Each row was made from one path, in order. Every step used is in the known rows, and no mark comes twice. Write each row's path.
Known rows:
R-L-S: [  2.8  13.6  13.8  -7.7 -48.7  -7.0  59.7   9.7  19.7  15.0   6.4  16.6
   8.7 -18.5 -16.8  -4.7 -31.5  18.8 -38.9   9.9 -27.1 -19.7  37.3 -27.8
 -17.4  14.2]
R-Q-S-F-N-L: [-11.5  36.3  16.9 -31.1 -23.7  -3.5 -28.1 -14.9 -29.2  24.3   2.5  28.0
  -8.1  43.3  75.1  20.0  21.0  32.5 -26.1 -24.9 -58.1  12.0   0.2   6.6
 -23.3  44.3]
S-F-Q-N-R-L: [ -8.4  31.1  34.1 -35.7  10.5  18.1  -5.3 -17.3 -27.5  10.8 -41.3  38.6
   6.8  16.5  52.9   8.2 -10.3   3.4 -31.9 -30.6 -37.8  -6.3 -37.3  24.1
  -6.6  52.8]
S-F-R-L-Q-N: [-17.3  34.4  -5.2 -52.1  26.7   8.5   6.5  24.4  -5.9   6.9 -20.5   2.4
  11.7   6.6  58.4  11.9  10.6 -14.0 -47.0 -34.4 -23.1  -2.9   4.6   8.8
   1.3  68.0]
N-L-F-R: [ 29.9  27.7  67.1 -34.8 -31.9   4.8  -6.0  10.7  24.1  -6.5 -43.9  -4.4
  22.5 -23.1   5.7  16.5  13.4  11.3 -35.2  -9.3 -47.8 -12.3  20.6 -23.8
  10.9 -17.9]
N-L-F: [ 28.8  16.6  32.9 -15.8 -64.5  -0.7   6.6   0.9  11.8  -8.1 -38.9   4.6
  16.4 -22.9   3.1   7.2  -2.9  11.0 -26.9   8.7 -54.4 -22.4  28.6 -25.3
   7.2 -35.0]
Q-S-F-R-L: [-27.3  23.2  14.8 -49.8  14.4  -5.5 -12.9 -13.4 -21.3  21.2  -1.5   5.1
  10.6  29.2  33.7  29.5  -9.3  14.7 -17.3 -15.2 -44.8   8.7   2.9  -2.4
  -5.2  67.3]
N-L-F-R-Q-S: [ 19.0  45.5  54.3 -36.8 -31.2   7.4 -11.1   4.5   6.8   4.7 -30.7   9.8
  18.7   8.1  43.7  25.1   9.9  30.7 -53.9 -14.8 -67.4  -6.2  33.6 -26.5
 -18.1   9.1]
R-Q-S-F-N: [-34.5  22.9  -3.5 -29.9  -4.7  -1.7 -26.2 -11.6 -36.2   9.0   8.2  11.8
 -14.0  55.1  78.2  24.4  21.2  34.6  -5.6 -27.4 -31.8  21.7  -7.8   5.7
 -22.7  77.0]
S-F-N-R-L-Q: [ -4.2  21.8  -1.6 -42.3 -37.2  14.6   4.5  29.6 -26.7 -10.1 -41.9   8.7
  -5.1  -0.8  68.6  13.2  47.6  14.2 -41.3 -32.8  -5.6   9.1 -14.3 -10.7
  11.6  38.4]
R-N-L-Q: [ 44.8  26.1 -30.6 -27.3 -51.3   6.7  14.1  12.3  14.3  36.9 -20.5   8.8
  -9.1  -9.8  47.4 -17.1  16.2  -4.3 -43.8  -4.0 -15.2 -21.7   7.8 -18.0
  -2.5 -40.9]
R-L-Q-N: [ 15.8  33.7 -30.6 -18.5 -18.3  12.2  31.8  25.6   5.4  16.9 -31.1  17.6
  18.6  -7.7  40.6 -19.3 -16.8 -14.3 -65.3 -15.1  -9.8 -10.4  45.9   8.3
   0.1  21.3]
S-F-N: [-26.7   0.1  16.1 -32.6 -12.9  -7.6 -28.8  -2.9 -19.1 -10.8  -6.2  -3.6
 -10.5  11.6  29.0  18.8  30.7   9.7  29.7 -22.9 -16.0  14.5 -33.1  13.6
   9.9  50.0]
F-N: [  8.1   7.9  35.0 -14.2 -16.3  -0.3 -25.6   5.7   5.2  -0.2 -12.0  -0.4
  -2.5  -0.9   8.5   3.9  22.3  10.9  20.7 -25.0   7.3  21.1  -6.2  13.4
  11.8  16.1]
R-Q-S-F: [-39.4  16.3 -27.6 -17.7   3.8   2.2  -8.3 -16.8 -39.5   6.8  18.5  11.0
 -12.3  54.0  72.3  21.7   5.6  26.1 -19.8 -10.4 -35.9   7.9  -3.6  -5.1
 -30.6  62.0]
R-S-F-N-L-Q: [ -8.4  30.0   5.9 -58.2 -54.4   6.8   6.4  12.4 -29.6 -31.6 -13.7  21.5
  11.6  27.1  36.1   0.7  26.3  25.0 -13.1 -46.9 -34.0  -3.9   4.3   8.4
  -3.9   6.3]
R-N-S-F-Q: [-25.6  22.3  -3.1 -55.3  -0.8   9.8  -4.5 -36.2 -20.7   7.7  -8.7  32.2
 -19.1  37.0  38.0   2.1 -10.9  18.6  19.3 -32.4  -1.6  -8.0 -51.0   3.3
  -7.1  12.3]
R-S-F: [-45.9   8.0  -4.8 -47.9 -24.1  -1.9  17.0 -27.6 -38.8 -29.3  11.8  17.8
   7.7  34.8   8.1  -0.3 -17.9  19.6  11.2 -19.6 -11.7  -5.4 -12.7   3.4
 -12.6  20.0]
S-F-Q: [-26.6   2.9  11.5 -20.1  28.4   6.1 -22.0   7.2 -23.3  -8.6  -0.1   2.6
  -8.0  30.4  27.1  21.5   9.6   4.9  11.4 -30.1 -39.7   1.5 -41.5  17.8
 -11.7  54.9]
N-R-Q-S-F: [-27.9  22.0 -11.4 -13.5  -9.0  17.7   3.0 -16.5 -49.3  -6.6  -9.2  28.3
 -11.6  40.2  79.4  25.2  24.2  39.7 -43.0  -5.8 -20.4   0.7 -29.1 -17.4
 -31.7  33.1]
Q-N-S-F-R: [-45.5  32.9  21.8 -36.6  32.1  10.9 -10.2 -33.2 -21.7 -28.4 -20.0  40.6
   8.2  34.2  21.5  10.5  -7.9   5.8  16.6 -30.2  -8.4 -10.1 -35.3  27.2
   9.5  35.4]
S-F: [-32.3  -4.0 -14.3 -17.5   0.3  -5.2  -7.3  -7.5 -25.8 -12.2   6.4  -5.5
  -8.7  15.3  20.2  13.2  11.2   0.5  10.1  -0.8 -20.1  -4.9 -25.6   1.2
   2.1  33.4]
N-S-F-Q: [-42.7  16.0  13.5 -26.3  27.2  15.4  -8.9  -9.0 -32.1 -35.4  -9.7  34.6
  -1.9  47.3  13.0  13.5   3.1  21.2  14.0 -41.0 -20.2  -2.9 -37.0  15.1
  -3.6  24.7]

Which path is each row?
[  9.3  16.0  14.4 -36.4 -53.8  -6.2  29.5   0.2  13.2   6.8 -39.0  -4.1
  21.2 -27.3   9.8  -0.2 -34.2   8.2 -45.0   4.6 -20.3  -3.8  51.6 -31.5
   7.9  11.5]
R-L-F
[-30.4  14.5 -41.0 -20.5  27.2  12.9 -11.4  40.0 -27.1 -30.0  -1.6 -14.2
   0.6  42.2  58.8  31.3  45.9  12.4 -11.9 -27.9 -43.0  -2.2  -0.3  -2.3
 -10.6  65.7]
L-Q-S-F-R
[-26.4  14.2  18.2 -21.5  33.2   7.5 -25.5 -15.3 -22.7  -6.7 -13.2  19.0
   0.5  33.4  39.1  14.2  -3.5  -0.9  18.3 -29.2 -49.3  -5.1 -44.4  39.1
 -11.3  67.6]
S-F-Q-N
[  5.7  22.8  56.1 -41.0 -41.8  16.6  -0.4 -13.4 -20.1 -29.0 -28.7  32.8
   7.8   9.2  14.9  -2.0  17.7  39.6   0.2 -32.1  21.5  11.8 -21.6   1.7
  -1.1 -14.3]
F-N-R-S
[-20.0  15.9  24.4 -37.6 -56.8 -12.7  33.5   8.3   4.9   4.1   1.2  12.9
  -2.9  -8.9   8.5  10.5  -2.2  25.7 -12.7 -10.2 -36.9  -7.5  10.1 -15.8
  -9.1  53.9]
R-L-S-F-N
[  3.2  29.6  52.6 -32.1  -2.4  -1.3  36.6  24.7  30.2  16.3   7.5   4.2
  12.5 -16.4 -12.1   9.7 -10.8  16.2 -40.3 -13.5 -15.7  -6.4  25.5 -22.8
 -15.4  33.0]
F-R-L-S
[-41.5  -0.6 -24.4 -10.9  -0.8  -4.6 -15.2 -24.4 -39.8  -4.8   9.1   5.4
  -3.0  40.5  26.6  26.4  -0.8  17.9  21.6   5.8 -50.3  -2.1 -12.3   4.0
  -5.1  51.0]
Q-S-F
[  9.4   7.0  49.2 -26.6 -59.3  14.0 -10.0   8.6  -4.4 -46.8 -61.8  -1.0
   7.1 -18.1  30.0  20.2  37.7  36.2  -1.0 -11.8 -10.1   3.6  -7.9 -25.6
  15.2   7.4]
L-F-N-R
[ 27.7  28.5  31.0   1.0 -25.2   4.0  -7.2 -24.8   7.1  22.0 -28.1  35.9
  15.1  -7.1   9.5 -12.3 -22.9 -12.3 -18.2   0.3 -39.6 -22.0   8.3  26.0
   6.2 -24.0]
Q-N-L
[-39.3  23.4 -54.3 -10.4   2.1  19.7  12.9  12.1 -32.0 -53.7 -26.2  29.6
   5.5  37.0  48.0  -3.5  19.1   2.1  -6.6 -29.3 -13.1 -22.1  -4.8  16.0
   3.3  28.4]
L-Q-N-S-F
[ 15.4  18.4  42.4 -52.5 -62.9  -4.6   9.1   9.7  16.2   6.6 -50.4  -4.2
  18.7 -30.2  15.6   3.9 -14.8  15.2 -28.5 -14.9 -15.6   9.8  46.1 -21.6
  18.0  24.8]
R-L-F-N
[ -7.4  36.5  43.1 -23.8 -23.0  -1.2  21.8  15.9   6.8   3.9  15.5  19.3
  -5.0   8.5  28.8  19.0  27.3  29.7 -47.1 -13.7 -64.8 -23.1  -4.7 -24.3
 -36.4  24.2]
N-L-S-F-R-Q
[-19.4  24.1  26.9 -59.9  20.5  -5.4  -3.8   3.9  -3.9  22.8  -5.3  -5.0
   7.6   0.6  26.1  19.0  -1.1  -5.9 -33.1 -21.0 -12.4   8.6  -9.7  -4.3
   4.4  51.5]
S-F-R-L
[ -5.0  11.2  14.7   2.0 -55.4  -6.8  30.6   1.7   0.3  -9.1   6.9  21.0
  -3.5  -1.6  -4.1  12.0  13.2  21.0 -10.3  11.0 -78.2 -38.4  -3.8 -19.5
 -18.8  -2.8]
N-L-S-F
[-23.9  20.8  36.1 -44.1  -9.4  24.6   8.7 -18.9 -47.1 -39.6 -18.9  37.1
   5.9  34.8  29.2  10.5   5.0  36.4 -16.4 -34.4 -12.2  -6.3 -47.6   2.8
 -22.6  11.8]
N-R-S-F-Q
[ -4.9  29.7  -4.3  -8.2   9.7   9.0   3.0 -15.9  -7.0  14.2  -1.6  27.2
   0.4  20.4  57.9  -7.7 -14.5   3.6 -33.1 -13.4  -4.1   0.4   5.8  17.1
 -25.8  34.0]
R-Q-N
[-34.9  44.4  32.0 -53.8  16.9   8.7   5.6 -34.0 -14.4  -0.5 -27.1  47.5
  18.0  20.0  22.0   2.5 -30.3   1.8 -16.7 -32.4  -8.4  -8.4  -8.3  23.9
  12.1  34.1]
Q-N-S-F-R-L
[ -7.6   9.7  25.5 -14.3 -11.8   9.9 -16.8   4.1 -10.3 -28.1 -33.0  -2.8
  13.6  28.3  22.4  28.3  -7.8  32.6   9.0 -18.2 -71.3  -2.0  10.5  -8.5
 -13.5  47.5]
L-F-Q-S
[-46.6  36.8 -13.5 -28.9   9.3  13.3   5.8 -34.4 -34.3 -15.1  -7.9  48.4
  -5.1  46.7  63.5  -1.7  -9.1  16.5 -19.8 -29.7  -1.9  -6.0 -17.5  18.9
 -20.9  36.8]
R-Q-N-S-F
[ 25.6  39.0  68.1 -29.9 -21.6   6.9 -10.2 -12.6  17.5  -3.8 -52.1  17.9
  29.4 -15.6  19.9   8.0 -11.8  -2.3 -22.1  -9.6 -56.3 -21.1  14.0   5.8
   9.4  -1.8]
Q-N-L-F-R
[ 14.8  43.9   9.9 -41.0  23.5  15.1  12.3  36.8  19.8  18.1 -29.9   5.4
  21.4  -6.5  40.1  -4.0   1.0 -14.8 -65.5 -35.4  -4.3  -0.4  32.4   8.1
   2.8  39.1]
F-R-L-Q-N
[ 44.0  23.4  12.1 -34.2 -52.4  -4.3   3.8 -27.0  15.4  58.7 -11.3  18.0
  -8.4 -15.8  23.7 -15.4 -12.4  -2.5 -19.9   6.8 -10.7 -15.9  -8.0 -10.8
   2.0 -47.1]
R-N-L
[-25.2  11.1  -2.6 -24.5 -46.5 -11.5  53.0   3.1  -1.7   6.0  10.3  12.1
   2.5  -6.7   1.5   7.3 -20.1  17.2 -29.0   3.9 -41.6 -20.6  18.3 -26.1
 -18.4  41.7]
R-L-S-F
[-29.7   2.2  25.3  -8.1 -46.8   3.7  19.1   9.6 -17.5 -44.0  -2.7  14.8
 -14.1   4.2  19.6  25.7  44.9  45.1  19.9  -7.1 -34.4 -17.6 -43.6 -19.0
 -15.9  39.7]
L-S-F-N-R
[-15.7  23.4  15.1 -15.2 -45.7   9.9  45.9 -22.8 -16.4  -5.3 -25.6  46.5
   4.2  -7.2  33.5   3.0 -19.2  17.0 -33.1   6.9 -32.8 -33.7 -14.9  -6.2
 -14.3  29.9]
Q-N-R-L-S-F
[-30.2  14.8 -24.2 -53.3 -23.8   0.8  10.4 -45.3 -22.0   5.9  -6.6  27.2
 -18.8  27.9  35.4  -3.4 -13.3  15.3  18.5  -7.9  14.0 -11.2 -40.4  -9.6
   4.1  -2.5]
R-N-S-F
